Known rows, with every step that occurs
vugu, telen, repe: [-33  -1  20  -7 -28 -24  13  11  -6  46  -5 -20 -13  40   0  -4   5 -28
 -11   7 -16 -31 -26  -2]
fufadek, repe, saza, vugu, telen: [-35  32   4 -46  24   3  -3   5   2   7  36  57  -3  31  -8  10   7 -25
   0  18 -20 -46 -27 -25]
repe, rogozir, linoriv, fufadek: [ -1 -24  20 -16 -41  17  19   5  22   6 -22 -39 -24  -8  22 -22 -14 -23
 -28  18 -11  78  -8 -22]
fufadek, repe, saza: [-31  12  26 -41   2 -12   2   8  21 -14  11  24  13  12  10   2  29   4
  -2  -5 -49 -48  -3 -26]
linoriv, saza, vugu, telen: [-24  10  15 -11  -8  -9  14   2 -12  38  17   5 -44  22  -1 -14  10  -2
 -13  21  10 -56 -23  -4]
vugu, telen, linoriv, fufadek, repe, rogozir: [-25  12   5 -22 -41   7  -2  -9  14 -40 -10  82  -9  -3 -15   5   2 -58
 -27   8  12  73 -25 -25]
saza, linoriv, fufadek, repe: [-28  24   8   2 -43  -7  -3  -1  11  -7  -8  27  22   0 -10   4  28 -26
 -23  27 -29  18  24 -24]
pubinus, linoriv, saza: [ -2 -19  28  29 -36 -36  15   9  10  24 -12 -61 -23 -10  28  -6  41  14
 -16  26  21 -59  12   4]
napegov, repe: [-28  -8  35 -11  -2 -19  16  -2   6 -22 -24 -15  -5 -28  27 -22  19  19
   3   2 -43  -9  -1 -13]
linoriv, fufadek: [-27 -10  10  12 -34 -20   5   8   8   8  -8 -24   2  -5   1 -10   6 -15
 -20   7  -9  15   2   0]
telen, repe, saza: [-18 -14  27 -23  -3 -23  12  17   1  31  21 -23  -7  25   5  -8  32   9
   6  -9 -41 -49 -13  -9]
pubinus, linoriv, fufadek, repe: [-17   2   0  35 -37 -27 -13   7  26 -13 -18 -16  27   1  13  15  11 -38
 -29  32  38  15  11  -5]
vugu, telen: [-39   0  21 -13 -26 -18  15   7   0  30  -9 -11 -15   8   6  -1   5 -21
 -12  14 -30 -33 -14  -6]
repe, saza, linoriv, fufadek: [-12  -6   4  -1 -23 -10  11  13   0  17  33  11  -4 -27 -15   1  47  -4
  -1  24 -54  -6  24 -21]
dedu, saza, vugu: [-40   4  20  -7  40  -6  19  -9  -7  43   8 -25  21  -1  15  -7  -4   3
 -14  17 -27 -15   0  10]
telen, repe, rogozir, linoriv, saza, vugu: [ 13  -9  35 -33 -15  23  24   1   0  38  -1 -45 -55  41  24 -35   1  10
 -16  15  16  12 -29 -17]
linoriv, saza, vugu: [-20   5  27 -12  -5 -10  12  -1  -7  26   9 -22 -30  13   9 -25  20  24
 -10  11   1 -52  -8  -1]
fufadek, repe, telen, linoriv, saza: [-12  13  47 -34 -16   2  10 -12  11 -44 -11   6 -22  -3  11   6  45   9
 -16  10  17 -84  -3 -27]
dedu, saza, linoriv, fufadek: [-27  -4   7  25  -7 -11  21  -5   1  37   7  -8  26 -29  -3   2  26 -14
 -26  30 -45  25  34  -3]
rogozir, linoriv, saza, vugu: [ -1   2  30 -27 -10  15  20   1   3  42   5 -54 -51  14  34 -32  -1  14
 -14  34  26 -37 -10 -10]
dedu, saza, vugu, telen: [-43  10   7  -7  37  -4  20  -6 -10  55  16   1   7   9   6   4 -12 -23
 -17  26 -18 -18 -16   6]
linoriv, saza, vugu, telen, repe: [-18   9  14  -5 -11 -13  11   5 -17  54  21  -5 -42  54  -6 -16  10 -10
 -13  14  25 -54 -36   0]
telen, repe: [-28  -5  31  -8 -24 -27  11   8  -2  33 -12 -46   1  32  10 -13  14   0
  -8  -3 -24 -27 -10   1]
saza, vugu, telen, linoriv: [-33  17  11 -29  -5   1   6 -10 -19  23  14  19 -30  -7  -2  -4   0 -27
   0  35  20 -20 -26   2]
rogozir, linoriv: [-15  -8  34 -30 -26   5  22   5  15  34 -20 -69 -23  -1  41 -20  -6  -3
 -14  26 -15 -15  -2 -12]
vugu, telen, linoriv: [-33   3  23 -24 -29 -11  12  -4  -7  15  -4  13 -27 -14   6  -2  12 -26
  -5  22  -1 -24 -17  -2]
napegov, dedu, saza, vugu, telen, repe: [-28   3  -1  -5  57 -10  21  -3 -14  80  17  12   2  11   2   6  -9 -30
 -15  24  -7 -11 -21   5]
fufadek, repe, telen, linoriv, saza, vugu: [-12  27  37 -40   8  15   3 -17  -1 -36   6  15 -25   5   3   5  33   9
 -10  23  38 -80 -11 -24]
repe, saza: [-25 -11  28 -29  -1 -17  14  12   7  14  17 -14  -8  -7  11  -7  32  17
   7  -2 -56 -51  -1 -13]

Rows
[ -6   3  21 -22 -19  24   4   3  33 -23 -20 -43  -4  13  21   9  -8 -36
 -32  34  21  -8  -2 -37] | rogozir, linoriv, fufadek, repe, telen
[  1  -1  23 -38 -15  31  28   0   1  36   2 -10 -71  18  20 -24  -8 -11
 -21  31   9   7 -33 -24] | repe, rogozir, linoriv, saza, vugu, telen
[ -9 -14  13  -4 -37   5  12   9  20  24 -11 -56 -21  -4  27 -20 -14 -25
 -24  30  14  29  -2 -10] | rogozir, linoriv, fufadek
[-22  13  -6 -25 -15  -3  -8   4  14 -24  32  87 -11  -6 -15  12  17 -50
  -9  15  20   2 -22 -24] | vugu, telen, linoriv, fufadek, repe, saza
[-30   8   0 -22  54   3  23 -19 -16  51  18  45 -11 -45   7   8   0 -29
  -7  39   8  -5 -14   4] | napegov, dedu, saza, vugu, telen, linoriv
[-23   6   4 -16  -9 -12  -7  13  24 -21  20  37  16   9  -5   3  19 -18
 -13  -2 -18  -4  -2 -24] | linoriv, fufadek, repe, saza
[-34  19   6  14  -3  -5   9  -7  14  10   1  30  47  -9  -3  10  23 -26
 -34  26 -38  26  31 -15] | dedu, saza, linoriv, fufadek, repe
[-26  16  42 -44 -10   5   5 -12  12 -44 -20  -1   4  -8  11  17  27  -9
  -9  16  -3 -57  -3 -26] | fufadek, repe, telen, linoriv
[-23  -1   9  14 -47 -13   9   3  -1  20  -1 -11   2 -21  -9  -5  32 -14
 -16  30 -37  15  27 -11] | saza, linoriv, fufadek
[-29  34   6 -57  20   9  -6  -5  -4  -7  43  80 -16   8 -10  11  15 -29
   7  25  11 -38 -31 -21] | fufadek, repe, saza, vugu, telen, linoriv
[-33  20  -1 -10 -38  -6  -8  -6  11 -21  -1  64  -3   0 -10   6   1 -60
 -24  22  37  23 -18 -13] | vugu, telen, linoriv, fufadek, repe
[-13   8  28 -22 -10  -4  11 -12 -14  11  13   1 -42 -10   8 -24  27  20
  -2  19  32 -43 -10   4] | telen, linoriv, saza, vugu
[-18  -1  28 -16 -35 -14  18  -2  -7  17   4  20 -54  -9   7 -13  29  -7
 -10  15  20 -51 -17  -3] | vugu, telen, linoriv, saza
[-20  19  18  -4 -28   6   2  -2  12 -26  -7   0  20  -3 -15  24  35 -24
 -24  34 -30 -22  26 -38] | saza, linoriv, fufadek, repe, telen
[-26  -3   0   2 -40 -12   4   0  -3   6   6  25 -24 -19 -10  -2   3 -48
 -16  24  29  21 -17  -1] | vugu, telen, linoriv, fufadek
[-23   9   8 -44  16   4   6  -1 -18  19  49  43 -36 -12  -7   1  16 -17
  15  29   3 -40 -30  -9] | repe, saza, vugu, telen, linoriv
[ -6   0  18 -40 -10  27  19   4  -5  50  -1 -26 -42  45  13 -14 -27 -37
 -14  30   3  37 -46 -20] | saza, vugu, telen, repe, rogozir, linoriv
[-15   6  10 -42  36   6  10  -8 -17 -20  42  64 -41 -39   2  -9  21  -5
  27  26   0 -21 -33 -19] | napegov, repe, saza, vugu, telen, linoriv
[-25  15  -4  10  19  -6  14 -11  15  20  -4  52  42 -40  -1  15  28 -28
 -32  30 -41  32  37 -20] | napegov, dedu, saza, linoriv, fufadek, repe
[ -4   2   6 -30 -11  14   0  14  36  -5  17   4  -6  10  20  -5   0 -28
 -18  22   5  10  -6 -33] | rogozir, linoriv, fufadek, repe, saza
[-21  16  14 -10 -46   5   5  -5  14 -27 -18  44  19  -6 -15   3  30 -23
 -27  14 -54  67  19 -35] | saza, linoriv, fufadek, repe, rogozir
[-30   6 -13   8  22   2   9 -13 -14  30  30  36  -3 -18 -11   3 -14 -51
 -20  37  41  34 -20  12] | dedu, saza, vugu, telen, linoriv, fufadek
[  1  -1   5  31 -16 -26   7  10 -13  57  19 -37 -38  41   4   1  18 -21
 -12  42  65 -56 -23   9] | pubinus, linoriv, saza, vugu, telen, repe
[-39  14  11 -19  -2  -5   8   0 -13  37   8  -3 -18  18  -1  -3  -8 -22
  -7  28 -11 -28 -23  -3] | saza, vugu, telen
[-12 -15  23  -5 -25  -2   6  -5   1 -27  -3 -25 -16 -31  -5   9  21 -19
 -13  23  19 -15  -1 -12] | repe, telen, linoriv, fufadek
